What can hang from each mark
Z610: Z138 Z432
Z432: Z48 Z266 Z816
Z816: Z138 Z432
Z138: Z48 Z610 Z816
Z266: Z138 Z432

Every row comes from one small tree of marks. The marks that hang from a mark follow it in brackets, in the order of their numbers. Every link used is in the known rows. Which tree was each row made from?
Known rows
Z266(Z138(Z610 Z816(Z432(Z48)))): [-1.04  1.25  0.21  1.10 -0.03 -2.84  2.50 -2.31 -1.10 -0.65  0.85  1.88
 -3.72 -2.03 -3.41  0.15  2.60  1.89  3.63 -0.01 -6.86]
Z138(Z48): [ 0.20 -0.19 -0.01 -1.33  1.00 -2.69 -2.06 -0.61 -1.49 -0.79 -0.94  2.02
  2.18  1.15  3.80 -0.54 -2.16 -0.19 -2.13  1.68  2.30]
Z266(Z432): [ 0.71  5.58 -4.11  0.55  0.06  1.40 -4.34 -0.83  0.44 -0.18 -0.48 -1.18
 -2.35  6.39  0.09  0.18  1.47 -1.77  0.19  2.37  6.24]
Z266(Z138 Z432): [-0.38  9.06 -3.79  1.83  0.39  2.30 -4.05 -1.91  0.57 -0.81 -2.77  0.16
 -3.73  7.74 -4.00  2.05  2.60  0.93  4.76  3.05  0.35]
Z432(Z48 Z266(Z138)): [-2.01  2.92  3.71 -0.83 -0.02  1.05 -3.23 -0.25 -0.63 -0.56 -2.66 -0.21
  4.40 -1.62  1.02 -1.28 -2.19  1.77 -0.17  0.76  4.88]
Z610(Z138(Z816)): [ 2.93  1.58 -3.59  2.42  0.96 -0.07  3.39  1.92  0.38  0.44 -0.49  0.50
  2.58 -1.38  3.13  0.72  1.38  1.32 -0.50  0.09 -1.84]
Z432(Z48 Z266(Z138) Z816): [-0.66 -1.90  4.93 -0.14 -0.61  0.31 -0.29 -2.30 -0.71  0.29 -1.60  0.40
  4.12 -0.08  0.35 -1.29 -0.23  0.42 -2.16 -2.14  5.49]
Z266(Z138(Z48) Z432): [-0.97  6.76 -1.77 -0.27  0.40  1.13 -2.01 -2.16 -0.59 -0.52 -2.56  0.94
 -2.00  6.57 -4.46  2.46  1.24  0.68  4.09  2.18 -1.25]
Z816(Z138(Z48 Z610) Z432(Z266)): [-1.85 -5.14  1.88 -0.90 -0.86 -1.68  0.36 -2.30  0.83 -1.56  4.11  1.36
 -4.03 -5.72 -0.83  0.68 -1.84 -0.66  0.19  1.30 -4.02]
Z816(Z138): [ 0.20  3.33 -3.39  3.88  0.08  0.21 -5.96 -0.93 -0.04 -1.83 -1.13  1.41
 -1.39  1.43  6.04  0.64  0.66  0.96  1.76  5.00 -1.91]
Z138(Z48 Z816(Z432)): [-0.07 -2.63 -2.39 -0.46  0.12 -3.54  5.10 -2.68 -3.46  0.14  2.40  2.70
 -0.32 -3.16  1.38  0.36  0.40 -1.02 -0.56 -1.00 -3.87]
Z138(Z48 Z610(Z432)): [ 0.67 -4.42  1.97 -3.25  0.62 -2.27  0.02  3.66  1.26  0.45  1.35 -0.97
 -0.84 -0.17 -0.64 -1.09 -2.06 -1.17 -2.21 -1.24 -1.11]
Z432(Z48 Z816): [ 1.18 -2.35  1.03  0.46 -0.25 -1.46 -0.97 -0.99 -2.24  0.47 -1.12  0.05
  2.39  3.39  5.51 -2.52  0.28 -1.87 -4.36  0.24  6.55]
Z266(Z138): [-0.24  6.10 -2.11  2.64  1.25 -0.43 -4.10 -1.39  0.05 -1.78 -3.43  2.38
 -1.52  3.72  0.32  0.79  0.85  2.73  3.53  3.41 -1.65]
Z816(Z432(Z266)): [-0.54 -0.68 -2.24  0.08  0.26 -0.03 -0.89 -1.70  0.32 -1.02  1.71  0.34
 -2.39 -1.44  0.81 -0.72 -2.03 -1.50 -1.68  1.39  5.31]
Z138(Z610 Z816): [ 1.14 -2.36  1.15  0.35 -0.05 -5.04  1.00 -1.55  0.19 -0.23  3.41  1.64
 -0.90 -4.16  0.14 -1.48  2.94  0.72 -0.89 -2.58 -1.74]
Z432(Z48 Z266 Z816(Z138)): [-0.32 -4.02  3.82  0.81 -1.59  0.90 -1.73 -1.98 -0.87  0.12  0.37 -0.33
  3.87 -1.99  5.00 -1.47 -0.36 -0.93 -3.53 -0.84  5.37]
Z610(Z138 Z432): [ 3.24  1.91 -5.83  1.52  1.52  4.73  1.08  8.07  2.80  1.33 -2.44 -3.55
  0.85  3.42  2.65  0.86 -1.37 -0.45 -0.57  1.50 -0.56]
Z816(Z432(Z48 Z266(Z138))): [-2.05  1.50 -0.26 -0.33 -0.05  0.94 -0.29 -1.18 -1.10 -0.75 -0.60 -0.12
 -1.12 -1.12 -0.33 -0.65 -2.12 -0.24  0.37  2.07  2.66]
Z138(Z610(Z432)): [ 1.29 -1.52 -0.58 -0.66  0.60 -0.80 -2.43  3.71  2.47  0.19  1.21 -1.90
 -2.83  1.10  0.08 -1.59 -0.28 -0.84 -1.26 -0.22  0.86]

Write each row's tree
[-0.39 -6.35  6.36 -0.28 -1.82 -0.77 -1.17 -1.89  0.44  0.08  1.98 -0.47
  2.40 -3.63  2.71 -2.01 -0.03 -0.91 -3.93 -2.10  3.99]	Z432(Z48 Z266 Z816(Z138(Z610)))
[-1.27  8.91 -2.02  0.65 -0.14  2.84 -3.51 -0.75 -0.94 -0.13 -3.55 -1.14
 -1.44  7.30 -2.55  0.92  1.70  0.45  3.85  3.42  1.86]	Z266(Z138 Z432(Z48))
[-1.00  8.00 -2.23  1.27 -0.66  1.82  0.01 -1.88 -2.21  0.71 -2.07 -0.47
 -0.42  4.10 -3.05  1.30  3.93  0.78  4.59  0.72 -2.12]	Z266(Z138(Z816) Z432(Z48))
[ 1.91 -1.54 -3.30  0.37  0.88 -0.90  7.37  1.35 -1.02  0.65  0.87  1.20
  1.38 -2.75  1.35  1.60 -0.30  0.02 -0.66 -0.10 -5.03]	Z610(Z138(Z48 Z816(Z432)))
[ 1.80 -1.08 -1.28 -0.47 -0.09  5.18  5.59  7.67  0.92  2.99 -0.69 -4.65
  6.15 -3.74  1.87 -0.12 -1.26 -0.34 -1.98 -3.29  0.02]	Z610(Z138(Z816) Z432(Z48 Z266))
[-0.48 -3.46  1.95 -0.71 -0.50  0.00 -2.18  1.87  1.80 -0.44  1.63 -0.44
 -0.71 -3.03  1.04  0.48 -1.39  0.09  0.19  0.33 -4.36]	Z816(Z138(Z48 Z610(Z432(Z266))))
[ 2.43  1.79 -4.01  0.27  0.94  5.08  1.69  9.14  1.32  1.94 -3.28 -4.83
  3.03  3.01  3.96 -0.21 -2.26 -0.98 -1.51  1.82  0.94]	Z610(Z138 Z432(Z48))
[ 1.47 -7.57  2.70 -2.85  0.23 -2.70  1.91  2.22  1.14  1.01  2.17 -0.53
 -1.09  0.75 -0.89 -1.07 -0.83 -1.95 -3.47 -3.15 -0.60]	Z138(Z48 Z610(Z432(Z816)))
[-1.36  1.13  3.08 -1.01  0.66 -0.41 -2.07 -1.91  0.40 -1.16 -1.44  1.97
  3.10 -1.88 -1.27  0.35 -2.09  2.21  0.54 -0.39  1.87]	Z432(Z266(Z138(Z48)))
[ 2.17 -3.30 -1.07 -1.32  0.42  3.45  7.08  6.23  1.39  2.64  0.31 -2.63
  5.71 -4.34 -0.19  1.40 -1.72 -0.11 -1.86 -4.40 -2.89]	Z610(Z138(Z48 Z816) Z432(Z266))
[-1.21  0.40  2.93 -0.42  0.20 -1.17  0.65 -2.81 -0.65 -0.46 -0.22  2.67
  3.85 -4.39 -1.81  0.69 -0.28  2.60  1.08 -2.53 -0.99]	Z432(Z266(Z138(Z48 Z816)))
[ 0.67 -3.03  0.49 -0.29  0.13  2.64  0.89  1.50  1.22  1.30 -0.95 -0.99
  1.22  1.85 -1.66  0.45 -0.81 -0.56 -0.75 -3.31  0.74]	Z610(Z432(Z266(Z138(Z48)) Z816))
[-0.36  0.72 -0.49 -0.80  0.61  3.17 -1.32  3.31  1.37  0.62 -1.81 -1.57
  1.52  0.68 -1.27  0.49 -2.22  0.43  0.67 -0.98  0.15]	Z610(Z432(Z266(Z138(Z48))))
[-0.68 -4.18 -0.05 -1.54 -0.27 -3.04  5.40 -3.08 -2.69  0.35  3.20  2.33
  1.52 -5.94  0.12  0.16 -0.60 -0.91 -1.52 -2.89 -1.60]	Z138(Z48 Z816(Z432(Z266)))
[-1.34 -0.99 -1.34  1.27 -0.92 -1.09 -1.60 -0.52 -0.50 -1.43  2.02 -0.24
 -5.66 -1.43  2.78 -0.54 -0.17 -1.09  1.06  4.79 -4.06]	Z816(Z138(Z610) Z432(Z48))
[-0.04 -2.35  0.08  0.17 -0.17 -0.58 -2.29  2.12  1.17 -0.59  0.98 -0.15
 -1.94 -0.76  2.03  0.54 -0.64  0.00  0.93  1.80 -6.01]	Z816(Z138(Z48 Z610(Z432)))
[-2.10 -0.49  1.68 -1.23 -0.24 -0.34  0.23 -1.27 -0.15 -0.81  0.79 -0.26
 -2.31 -2.38 -2.06 -1.05 -1.84 -0.25  0.22  1.15  1.80]	Z816(Z432(Z48 Z266(Z138(Z610))))
[ 0.51  0.24 -0.02  0.59 -1.76  0.92 -1.97 -1.51 -0.30  0.60  0.97 -1.74
 -2.53  5.10  0.37 -0.30  2.84 -2.70 -0.86  0.83  3.39]	Z266(Z432(Z48 Z816(Z138(Z610))))
[ 0.86 -9.09  5.07 -3.90 -0.19 -1.99  2.11  1.86  1.94  1.13  3.02 -0.96
  0.73 -2.13 -2.20 -1.36 -1.83 -1.88 -4.38 -5.01  1.88]	Z138(Z48 Z610(Z432(Z266 Z816)))
[-1.28 -0.32 -0.13  0.00  0.29 -0.83 -0.16 -2.42  1.35 -1.47  1.65  1.04
 -4.43 -1.93 -3.42  0.03 -0.92  0.30  1.14  0.83  0.45]	Z816(Z432(Z266(Z138(Z610))))
[ 0.00 -1.31 -2.55  1.09 -0.25 -1.44  2.86 -2.98 -1.34  0.05  3.02  1.36
 -0.58 -4.58  0.70 -0.32  1.22 -0.65 -0.62 -1.74  0.31]	Z138(Z816(Z432(Z266)))
[-0.23  2.17  2.06 -0.20 -0.88  0.16 -0.41 -2.13  0.42  0.39 -0.53 -0.70
 -3.60  6.23 -5.73  0.25  3.57 -0.60  1.80 -0.34  0.80]	Z266(Z138(Z610) Z432(Z48 Z816))
[ 0.59  2.21  0.25  0.99 -0.40 -0.24 -0.91 -3.63  1.86 -0.24  0.26  0.50
 -5.84  6.79 -7.07  1.32  4.56 -0.06  2.74 -0.82 -0.48]	Z266(Z138(Z610) Z432(Z816))
[-1.81  2.13  3.52 -0.33 -0.45  0.31 -0.26 -1.33 -1.68  0.14 -1.41  0.34
  5.38 -4.13  0.53 -0.99 -0.29  2.10  0.46 -1.41  1.85]	Z432(Z48 Z266(Z138(Z816)))
[-0.61  2.77 -0.25  1.14  0.75 -2.50  1.48 -2.63 -2.31 -0.62 -1.70  3.80
  1.37 -0.51 -0.82  1.55  1.60  3.02  3.53 -0.17 -6.84]	Z266(Z138(Z48 Z816))
